Each row comes from the steps of one walk. Every step used is in the known rows, and no mark comes twice. Write the walk behind each row, first mark first.
Known rows:
s -> h -> q -> g -> v: [-36  10   4   0 -27   8 -14  -8  -3  -9  17  25  14  17   4   6  26 -17
  20   5  -2  -5  20  16   5  -4  21  -2   5]
w -> s -> h -> q -> r: [ -8   4   3 -11 -18  20 -13   3   3  13   9  36   9  -9  -4   1  13 -21
   8  -1 -15   5   9   7   1 -12  12  12  17]
h -> q: [-16   8   6  -3  -1  10   5  12   0   3  13  14  13  -1   1   0   9  -2
   0  -3   7   6   8  -4  -4  -6  10   7   2]
w -> s -> h -> q -> g -> v: [-31   5   7  -7 -36  14 -24 -15   4   1  12  26  16   9   5   6  11 -15
  30   6 -10   1   6  13  15  -6  17  -7  12]
z -> t -> g -> w: [-30  -6  13  -1 -10 -25   4  -4   2  21  24  15   2  -1  -6  -1  10  12
  21  25  25   8  -2 -26   2  -3   3  23  -6]
v -> h: [ -4  -9   6  -4  -6   1  16  -1  12  12  16   6  11  -7 -16  -1   4  -5
   2   6  26   7  11   2 -15 -17  -3   8 -18]
r -> s -> h -> q -> g -> w: [-23  12  -4  -7 -20 -22 -25   4   4   0  21  31  15   3 -10   6  12 -25
  38  29 -13   8  26  -2   3  -1  10  -2   5]
a -> q -> g -> l: [-15  16  24   7  -6 -15  23   1  -8   1  23  14  -5 -10  -9  -2   9   0
  12  -4 -13  -1   5  -3  18 -16   7   2 -13]
g -> t: [ -8   1   2  -5  -4  10   0  -9   3  -5   7  18  13  -1  -9  -9   9  -1
  12  -7   8  11   6 -11   5 -11   2  15  -4]
a -> q -> r: [  9   4  19   6   8   2  21   8 -10   4  24  22 -14 -12  -5  -8  11 -11
  -8 -21   5   0  19   3  -8 -18   6  25  -3]
q -> g -> w -> s: [ -8 -15  11 -26 -30 -18  -4  -5   7   9  24  14   6  -7  -8   0 -18  -2
  40  18  11  14 -11 -15  15  -9   2   3  -7]
z -> t: [-20   6  18   6   2   1   8   9  -2  12  17  13   3  -2  -2  11   8   6
  16  -2   5   8   1 -10   0  -5   8  10 -17]
s -> h: [ -9   7  -2  -4 -18  -4   0   1   4   2   1  23  15  -2 -19   0  10 -18
   8  11  -7   0  10  -7  -6 -12   6  14 -16]
s -> h -> q: [-16  17  -1  -3 -12   7  -4   5   2   3   3  24  18   0  -7   1  19 -17
   4   9  -4  -3  16  -3  -4  -6  10   7  -2]
q -> g -> v -> h -> s -> w: [-21  -1   7  -8 -17 -14  -2 -20  11  -1  45   6   6  -9  -8   0   6  -8
  23  15  34  13  19   4   4 -15  15   7 -12]
w -> s -> h -> q -> g -> t: [-22  15  13 -12 -29  12 -26 -13  -3   0   2  34  21   5  -3  -5  14 -14
  37   3 -10  -2   0   6  19  -1   5  -7  14]
z -> t -> g: [-33   2  22  12  -3 -12   6   3  -4  21  18  14   1   6  -7  -1  16  11
  14   6  14   6 -11 -13   0  -6   6  18  -9]
a -> q -> g -> w: [ -1   3  22  -7 -11 -29  19  -1  -9  -1  28  13  -6  -9  -4  -9  -1  -4
  24   7  16  -6  14 -10   6  -8   1   7 -14]
v -> g -> w: [ -5 -16  -5 -27 -17 -21  -3   2   6  11  14  -1  11   2 -10  -2  -1  17
  12  15  26  14   3 -28  -7  -4   3  18  -3]
z -> t -> g -> q -> r -> v: [-41 -24  23  -1  10 -14  -1   3 -18  17  30  24 -31   5  -7  12  24   9
   6  -9  23  21  13  12   0   4  36  24   7]
q -> r -> v: [ -1 -15   0  -6  -6   2   7   4  -7  -1  19  19 -12 -12 -13   5   8  -5
  -1 -20  10  19  17   4 -12  -8  36  23   8]
z -> t -> g -> w -> s: [-28 -11  16  -8 -20 -22  -6 -10   8  28  17  16   3  -8   0   1  -1  13
  31  28  21  15 -16 -29  13  -4  -1  16  -3]
w -> s -> h: [ -3   4   1 -12 -28   2 -11  -6  13  13  -2  25  16  -8 -16   1  -4 -16
  17  12 -10   6  -2 -12   5 -12   1   6 -10]
q -> g -> w -> s -> h: [-11  -5   6 -27 -43 -23 -13  -9   8   8  13  25  13  -5 -16   1 -10 -15
  44  30  -3   5  -5 -12  12  -7   3   3  -8]
q -> r -> v -> d: [-19  -5  -1  -8  -5  11   0   1  -7 -18  24  26 -14 -16  -9   9  11  -9
   4 -17  17  32  26   7 -12  -9  32  14   0]
r -> v -> h: [ -3 -17   0  -3  -8  -2  11  -9   8   6  15   1   2 -11 -17   5   7   1
   4   0  35  16  21   4 -17  -7  23   4  -8]
h -> q -> r -> s -> w: [ -9   9  -7   8   8  -9 -17  23  -4 -10  28  33  -5 -14   0   7   6 -19
   2 -11 -13  32  26   3 -16  -5  20  17  14]
w -> s -> h -> q -> g: [-22  12  14 -13 -32   1 -16   2  -1  10  10  25  16   3  -5   3   5 -14
  31   9 -12  -3  -6   5  10  -4   9  -7   5]
z -> t -> g -> v: [-43  -4  13  18  -9   2  -1 -14  -2  13  19  12   0  15   7   3  24  10
  13   4  20  10   2  -6   4  -6  12  18  -3]

Write each row's walk:
[-17 -15  15 -23 -22  -9  -3  -8  12  17  28  11  12 -10  -1   1  -5   0
  33  23  32   8   2   2   6  -6  -4  -9   4] => v -> h -> q -> g -> w -> s
[-24   8   4 -19 -27 -17  -7   2   0  -1  18  27  15   2  -6   1  13 -17
  29  26   2  -6  16  -5   4  -2  12   3   2] => s -> h -> q -> g -> w
[-40 -17  30  -1  13 -11   1  10 -17  22  35  29 -21   9  -6   5  21   3
   5  -2  16  12   3  11   2  -7  11  28  -4] => z -> t -> g -> q -> r
[ -3  14   1 -11  -6 -18   2   0   8   1  29   9   9 -19 -13  -2  -5  -6
   8  13  12  20   6 -25   6 -12  13  22 -16] => h -> s -> w
[-13   9   1  -6  -7  12  -1  11  -4   3  12  36   8  -4  -7   2  25 -24
  -1  -5  -9  -1  20  10 -10 -13  18  20  12] => s -> h -> q -> r
[ -3  11  31   6  -5 -14  19   6 -14   0  26  11  -7   0  -6  -7   5  -4
  16 -12   4  -9   6   3   4  -8   5   4 -17] => a -> q -> g
[-14  -8   0  -9   5  -7 -21  11  -2   4  21  42  -4   2 -26  12  11 -36
  11   6 -20  22  34  16  -6 -15   9  17  -4] => g -> q -> r -> s -> h
[ -7 -13  -2 -12 -16 -10  -5   5  -3   7   8  -8   1   6 -10   4   5  22
   6 -11  24  19   6 -12 -15  10  28   8   5] => r -> v -> g
[-29 -11  -1   5 -17   1  -1 -15   5   3  16  11   6  11  -4 -10  16   3
   2   4  21   9   2  -4   0 -13  13  25   1] => t -> g -> v
[-26 -10   2  -3   0 -19 -23   5  -2  11  21  44  -7  10 -29  -3  21 -28
   6  15 -12  18  23  15  -8 -13   9  27   5] => t -> g -> q -> r -> s -> h
[-22 -13   0   1   9 -36 -20  12  -7  -1  34  36 -21  -3 -17  -1   3 -15
   3   4  -1  35  17   7 -10  -7  17  29   1] => t -> g -> q -> r -> s -> w
[ -4 -19  -2 -15  -8   7 -12  -8 -13  -2  11  11  -9   5  -9  -2  21  16
   7 -27  22  22  14   0 -13   4  33  24  29] => q -> r -> v -> g -> t
[-24   7  17  -5 -10   1   4  14  -9   1  25  13   9   7  -1  -1   9  -1
  16  -6   5   1   0   8   3  -4  14   0  -1] => h -> q -> g
[-11  -7   1  -2  -1  12   3  11 -12  -3  18  20  -8  -9   2   7  19  -4
  -5 -22  12  17  23  11 -11  -3  41  16  24] => h -> q -> r -> v
[-19 -17  10 -26   0 -11  -7  13  -6  12  19   3   0  18 -12   4   2  15
   2   2  23  18   6  -1  -6  -1   5  12 -12] => v -> g -> q
[-31   9  -6  -8 -11  15 -14   1  -7 -18  15  39  -5 -12  -6  13  30 -24
   5  -6   5  19  40  14 -13  -2  37   7  13] => s -> h -> q -> r -> v -> d
[-14  -2   7  -1   0  10  12   4  10  13  18   8  14  -5  -5   1  14  -3
  -2   4  28   3  15   8 -12 -11   2   1  -5] => v -> h -> q
[-10   5   2   5   7  11 -11  16  -5   5  25  29   3  -4  -4   5  16 -18
   2 -14 -11  24  23  10 -10 -13  13  16  19] => h -> q -> r -> s
[ -2 -16   4 -13  -1   7  11 -14   9  19  40   6  -2 -21 -23   3  15 -10
   4   0  35  21  26   9  -7 -18  28  23  10] => q -> r -> v -> h -> s
[  0  -7  -8 -25 -33 -12 -13 -11  19  10   3  26  17 -16 -12   1  -9 -16
  26  32  -1   9   4 -25   7 -13  -1  10  -8] => g -> w -> s -> h
[-13 -26   6 -16   6  -3   2   8 -13  -2  25  22 -24  -6 -13  11   6  -6
  -2 -16  17  25  25  17  -4  -2  37  18   2] => g -> q -> r -> v
[-15   1  18  -7 -13   0   0  -7  -9  -9  17  16   7   8 -12  -9   9  -3
  28  -8   6   2  -3   1   9  -7   6   7  -6] => q -> g -> t
[-21   3  -2  -7  -9   5  -2  -5   1 -18  16  16  -3 -12 -10   9   5  -2
  12  -5  21  30  21  -4  -8  -4  26   2 -15] => r -> v -> d
[ -6  -2  -5   9   9  -8 -11  15   4   1  32  28  -1 -18  -4   8   9 -19
   0  -4   9  29  33  14 -25  -9  13  10  10] => v -> h -> q -> r -> s -> w
[-36  15  -2   7 -20   5 -32  -6   0 -11  19  31  16  18   0  10  24 -27
  30   6 -20  10  30  16   2  -4  16  -6  11] => r -> s -> h -> q -> g -> v
[-25  16  14  -5 -21  -4  -4   8  -9   2  14  26  16   9  -9   1  18 -17
  21   8  -9  -9   7  10   1  -4  17  -1  -1] => s -> h -> q -> g
[-17  20  -7   6  -6   1 -22   8   7   4   5  28  20   1 -10   6  16 -26
  14  12 -22  11  27  -1  -8  -6   7   3   4] => r -> s -> h -> q
